Every row comes from one small tree of marks. The marks that hang from a mark follow it in brackets, in alphabetical order. Every link used is in the known rows. Which tree was each row made from?
Known rows
nofi{vafas{kege{nuzof} zomi{nivo}}}: -1.079, -1.343, 2.948, 3.072, -0.270, -0.321, -1.347, -1.109, -1.722, 0.080, 0.928, 1.366, 1.760, -0.433, 0.179, -0.482, 0.767, 0.993, -2.590
zomi{nivo vafas{kege{nuzof} nofi}}: -0.485, 0.470, -0.208, 2.832, -0.521, -1.234, -2.714, -0.395, -0.764, 0.195, 0.679, 0.954, -1.658, -0.852, 0.089, -0.412, 1.394, 0.838, 1.939
nofi{vafas{kege zomi}}: -1.255, 0.049, 2.916, 0.805, 0.448, -0.685, 3.206, -0.799, -0.604, -1.205, 1.815, 0.523, 1.604, -0.290, 0.483, -1.583, 0.244, 0.148, -2.070
nofi{vafas}: -0.287, -1.300, 1.266, 0.961, -0.244, -0.672, 0.919, -1.160, 0.183, 0.506, 1.268, -0.272, 0.445, 0.454, 0.347, -0.983, 0.109, 0.174, 2.445
zomi{nivo vafas{nofi}}: 1.162, -0.231, -2.504, 1.579, -0.526, -1.096, -3.322, -0.231, 1.294, -0.448, 0.523, -0.642, -2.022, -0.200, -0.782, 0.315, 0.773, 0.311, 2.318
kuvoraf{nivo vafas{zomi}}: 0.531, 1.215, 0.143, -1.714, 0.199, 1.501, 3.109, 1.248, 1.501, -1.339, 2.840, -0.210, -0.194, 0.568, -0.112, -0.723, -0.011, -0.058, -0.729
kuvoraf{nivo vafas{kege{nuzof} nofi}}: -1.008, 2.391, 0.862, -0.948, -0.239, 1.209, 0.552, 0.320, 1.460, 0.345, 1.750, 0.734, -2.396, -0.841, 0.505, -1.473, 0.494, 0.655, 4.327
nivo{kuvoraf{vafas{kege}}}: -0.137, 1.034, 1.084, -1.134, 0.231, 0.539, 5.593, 2.620, 0.176, 0.848, -0.765, -1.184, 0.948, 0.969, 1.392, -0.201, -1.311, 0.030, 1.565
fenog{vafas{kege zomi}}: -0.304, -0.278, 1.678, 0.770, 0.380, -0.023, 4.863, -0.052, -1.850, 0.013, 0.106, 0.027, 1.566, -0.278, 0.473, -1.427, -0.854, -0.457, -0.558
kuvoraf{nivo}: -0.018, 1.624, 1.276, -1.101, -0.551, -0.370, 3.802, 1.499, 0.698, 1.308, 3.166, 0.736, -1.150, 0.475, 0.876, -0.728, 1.005, -0.011, 3.269
vafas{kege{nuzof} nofi zomi{nivo}}: -0.752, 0.624, -0.028, 1.825, -0.153, -0.301, -3.588, -1.062, -0.709, 0.622, 0.392, 1.714, -0.412, -1.202, -0.115, 0.248, 1.057, -0.305, -1.963
fenog{vafas}: 0.620, -1.687, 0.019, 0.876, -0.434, -0.078, 2.702, -0.285, -0.939, 1.494, -0.266, -0.713, 0.380, -0.011, 0.275, -0.797, -0.912, -0.405, 4.197
vafas{nofi zomi{nivo{kuvoraf}}}: 0.954, -0.075, -2.015, -1.775, 0.113, 0.364, -4.224, 0.431, 1.054, 0.041, -2.301, -0.678, -0.200, 0.073, -0.774, 1.600, -0.871, -0.619, -1.417
vafas{kege nofi zomi{nivo}}: -0.247, 0.866, -0.616, 0.924, 0.030, -0.370, -0.562, 0.064, 1.025, -0.023, 0.739, 0.619, -0.561, -1.004, -0.134, 0.549, 0.742, -0.402, -2.400
nivo{kuvoraf{vafas{kege{nuzof} nofi}}}: -0.769, 1.140, -0.286, -1.398, 0.140, 0.937, -1.026, 0.346, -0.023, 0.678, -2.464, -0.469, -0.597, -0.239, 0.680, -0.267, -1.229, 0.060, 3.190
nivo{kuvoraf}: 0.225, 0.304, 0.204, -1.394, -0.166, -0.548, 2.048, 1.549, -0.614, 1.715, -0.836, -0.443, 0.370, 1.147, 0.965, 0.424, -0.760, -0.579, 1.854
vafas{kege nofi}: -0.938, 1.699, -0.076, -0.099, 0.063, -1.013, 1.808, -0.128, 0.901, 1.168, 0.958, 0.525, -1.457, -0.876, 0.719, -0.753, 0.802, -0.563, 2.361
kege{nuzof vafas{nofi zomi{nivo}}}: 0.304, -1.403, -1.481, -0.926, -0.059, -0.083, -4.720, -2.046, -0.671, -0.230, -0.971, 1.109, -0.437, 0.196, -1.281, 1.475, 1.236, 0.114, -2.249
nivo{kuvoraf{vafas{nofi}}}: 0.741, 0.226, -2.746, -2.746, 0.153, 1.185, -1.621, 0.566, 2.019, 0.139, -2.451, -2.079, -1.028, 0.430, -0.116, 0.513, -1.837, -0.499, 3.384
nivo{kuvoraf{vafas{nofi zomi}}}: 0.674, 0.417, -2.536, -3.198, 0.729, 1.587, -2.469, -0.043, 1.600, -1.402, -2.560, -1.741, -0.237, 0.406, -0.675, 0.430, -2.063, -0.920, -0.332
zomi{nivo{kuvoraf} vafas{nofi}}: 1.241, -0.096, -2.310, -0.725, -0.356, -0.632, -3.317, 0.993, 0.785, -0.485, -1.935, -1.502, -1.385, 0.681, -0.583, 0.972, -0.602, 0.428, 2.626
zomi{nivo{kuvoraf{vafas{nofi}}}}: 1.523, -0.892, -3.232, -1.186, -0.453, 1.457, -3.066, 1.306, 2.547, 0.741, -2.707, -2.357, -0.875, 0.467, -0.489, 1.722, -1.484, 0.091, 3.026
kege{vafas{nofi zomi}}: 0.096, -0.034, -1.725, -3.253, 0.732, -0.452, -0.403, -1.599, 0.696, -1.432, -0.209, 0.325, -0.797, 0.539, -1.004, 0.510, 0.498, -0.643, -1.554

Write each row's tree
0.119, 0.682, 1.635, -0.322, 0.059, -0.323, 2.897, 2.505, -1.008, 0.601, -0.572, 0.181, 1.767, 0.587, 0.855, 1.061, -0.247, -0.083, -3.413  vafas{kege zomi{nivo{kuvoraf}}}
1.102, -1.311, 0.067, -2.985, 0.187, -0.087, 1.584, 1.525, -0.912, -0.233, -1.824, -0.452, 1.772, 2.186, -0.311, 2.188, -0.200, 0.224, -3.283  kege{vafas{zomi{nivo{kuvoraf}}}}
-1.809, -0.213, 3.644, 1.707, 0.335, -0.534, 0.271, -1.885, -2.339, -0.513, 1.281, 1.650, 1.728, -0.368, 0.694, -1.754, 0.511, 0.311, -1.858  nofi{vafas{kege{nuzof} zomi}}
-1.605, 1.598, 0.530, 0.304, 0.449, -0.491, -2.245, -1.847, -1.123, 0.304, 0.276, 2.019, -0.646, -1.199, 0.346, -1.102, 0.735, -0.798, -1.564  vafas{kege{nuzof} nofi zomi}
-0.742, -0.003, 1.943, 2.830, -0.363, -0.559, 0.248, 0.167, -2.265, 1.486, 1.501, 2.031, 1.089, -0.520, 0.719, 0.317, 1.346, -0.072, -3.533  vafas{kege{nuzof} zomi{nivo}}
1.231, -1.399, -1.656, 1.744, -0.192, 1.142, 0.045, 0.623, 0.832, -0.239, 1.042, -0.774, 0.868, 0.458, -0.429, 1.020, 0.008, -0.231, -2.701  kuvoraf{vafas{zomi{nivo}}}
-0.650, 1.846, -0.490, 0.370, 0.207, -1.599, 1.427, -0.040, 0.352, -0.925, 1.256, 0.088, -1.980, -0.611, 0.365, -1.498, 0.706, 0.115, 2.029  zomi{vafas{kege nofi}}
0.048, 1.187, -0.354, -1.590, 0.260, 0.034, -0.871, 1.238, 0.641, 0.068, -1.718, -0.199, 0.261, -0.136, 0.001, 1.080, -0.544, -0.276, -1.953  vafas{kege nofi zomi{nivo{kuvoraf}}}
-0.932, -0.730, 2.182, 1.555, 0.135, 0.097, 1.925, -1.238, -3.477, 0.677, -0.294, 1.147, 1.661, -0.624, 0.600, -1.608, -0.408, -0.341, -0.357  fenog{vafas{kege{nuzof} zomi}}
-0.373, -0.464, 0.826, 3.027, -0.158, 0.908, 0.210, 0.471, -1.145, 0.366, 1.116, 0.777, 1.290, -0.133, 0.357, 0.259, 0.439, 0.255, -3.171  kuvoraf{vafas{kege{nuzof} zomi{nivo}}}
-0.429, -0.614, -0.982, -1.815, -0.136, -0.703, -2.172, -2.248, -0.733, 1.002, -0.500, 1.037, -1.576, 0.288, -0.315, 0.220, 1.077, -0.092, 2.488  kege{nuzof vafas{nofi}}
-0.367, -0.775, 2.483, 2.421, -0.083, -0.430, 1.682, -0.058, -0.140, -0.693, 1.620, 0.240, 1.784, -0.088, 0.102, -0.318, 0.531, 0.753, -2.580  nofi{vafas{kege zomi{nivo}}}
0.500, 1.588, -1.786, -2.194, -0.216, 1.400, 0.134, 0.513, 3.449, -0.279, 1.626, -0.840, -2.726, -0.042, -0.343, -0.577, -0.156, 0.088, 4.714  kuvoraf{nivo vafas{nofi}}
-1.044, 1.925, -0.196, -0.560, 0.628, -0.599, 0.539, -0.796, 0.616, -0.312, 1.066, 0.913, -0.571, -0.997, 0.216, -0.829, 0.450, -0.938, -1.871  vafas{kege nofi zomi}
0.914, -1.120, -2.176, -1.759, 0.202, -0.242, -1.654, -0.920, 1.096, -0.907, -0.379, -0.009, -0.683, 0.366, -1.315, 1.773, 0.921, -0.060, -2.327  kege{vafas{nofi zomi{nivo}}}
1.365, -2.124, -2.477, 0.685, -0.268, 0.883, -3.758, -1.304, 0.566, -0.145, -1.548, -1.031, -0.304, -0.810, -1.412, 0.513, -0.982, -0.436, 1.057  fenog{vafas{nofi zomi{nivo}}}
-0.112, -0.508, 2.725, -0.151, 0.125, -0.009, 1.502, 1.302, -0.677, -0.706, -0.982, -0.664, 2.410, 0.620, 0.343, 0.359, -0.774, 0.907, -2.273  nofi{vafas{kege zomi{nivo{kuvoraf}}}}
0.700, -0.100, -0.579, -2.138, 0.638, 1.292, 1.130, 1.128, 0.115, -0.856, -1.288, -1.376, 1.473, 1.293, 0.138, 0.395, -1.809, -0.743, -2.023  nivo{kuvoraf{vafas{zomi}}}
0.705, -1.866, 1.135, -0.555, -0.074, 0.375, -1.903, 0.329, -0.190, -0.703, -1.572, -1.080, 2.093, 0.919, -0.415, 0.907, -1.016, 0.453, -1.773  nofi{vafas{zomi{nivo{kuvoraf}}}}
0.451, -1.312, 0.972, 2.185, -0.248, 0.178, 3.271, 0.805, -1.325, 0.441, -0.132, -0.243, 1.684, -0.362, 0.163, 0.036, -0.333, 0.075, -1.148  fenog{vafas{kege zomi{nivo}}}
-0.339, 0.169, -0.261, -0.444, 0.545, 0.284, 1.050, -1.303, -0.190, -0.835, -1.056, -0.275, -0.003, -1.241, -0.292, -1.465, -1.009, -0.653, 0.871  fenog{vafas{kege nofi zomi}}
0.442, 1.166, -0.588, -0.432, -0.153, -0.970, -0.022, 1.860, 0.353, -0.411, -1.569, -0.945, -1.031, 0.350, 0.149, 0.407, -0.287, 0.777, 1.977  zomi{nivo{kuvoraf} vafas{kege nofi}}
0.894, -1.579, -0.222, -0.692, -0.019, -0.537, 1.982, 0.236, -0.534, -0.207, 0.750, 0.436, 1.057, 1.244, -0.560, 1.611, 1.134, 0.205, -3.707  kege{vafas{zomi{nivo}}}
-0.926, -0.374, 0.331, 1.147, -0.245, -0.023, -0.727, -1.712, -1.593, 1.705, -1.324, 0.396, -0.910, -1.174, 0.346, -1.425, -0.539, -0.081, 5.195  fenog{vafas{kege{nuzof} nofi}}
0.618, -0.027, 0.437, 0.244, -0.343, 0.783, 4.096, 3.346, 0.593, 1.132, -0.933, -1.444, 1.094, 1.172, 1.097, 1.042, -0.767, 0.668, 0.814  zomi{nivo{kuvoraf{vafas{kege}}}}
0.483, 1.676, -1.558, -2.811, 0.396, 1.839, -0.784, 0.133, 3.034, -2.057, 1.546, -0.462, -1.873, -0.344, -0.937, -0.747, -0.337, -0.296, 0.741  kuvoraf{nivo vafas{nofi zomi}}
0.172, 0.923, -0.757, 1.858, -0.354, -1.358, 0.226, 0.745, 0.885, -0.453, 1.098, -0.151, -1.825, -0.610, -0.006, -0.171, 1.034, 0.651, 1.601  zomi{nivo vafas{kege nofi}}
-0.566, -0.513, -1.075, -2.375, 0.503, -0.342, -3.301, -2.844, -1.048, -0.638, -0.754, 1.375, -0.780, 0.030, -0.876, 0.154, 0.891, -0.507, -1.469  kege{nuzof vafas{nofi zomi}}
-1.788, -0.403, 3.693, 2.205, -0.238, -0.951, 1.313, -1.395, -1.976, 1.296, 1.361, 1.198, 0.849, -0.270, 1.194, -1.676, 0.721, 0.704, 2.065  nofi{vafas{kege{nuzof}}}
0.440, -2.096, 0.839, 1.882, -0.249, -0.073, -1.462, -0.802, 0.276, -0.631, 1.145, -0.259, 1.479, 0.132, -0.572, 0.349, 0.218, 0.402, -1.974  nofi{vafas{zomi{nivo}}}
1.207, -0.930, -3.288, 0.660, 0.062, 1.385, -3.781, -0.612, 2.537, -0.942, -0.152, -1.076, -0.784, -0.449, -1.257, 1.120, -0.359, -0.517, -1.232  kuvoraf{vafas{nofi zomi{nivo}}}
-0.344, 0.009, 1.915, 3.905, -0.736, -1.528, 0.900, 0.756, -2.493, 0.863, 1.768, 1.259, -0.020, 0.133, 0.884, -0.445, 1.640, 0.995, 0.449  zomi{nivo vafas{kege{nuzof}}}
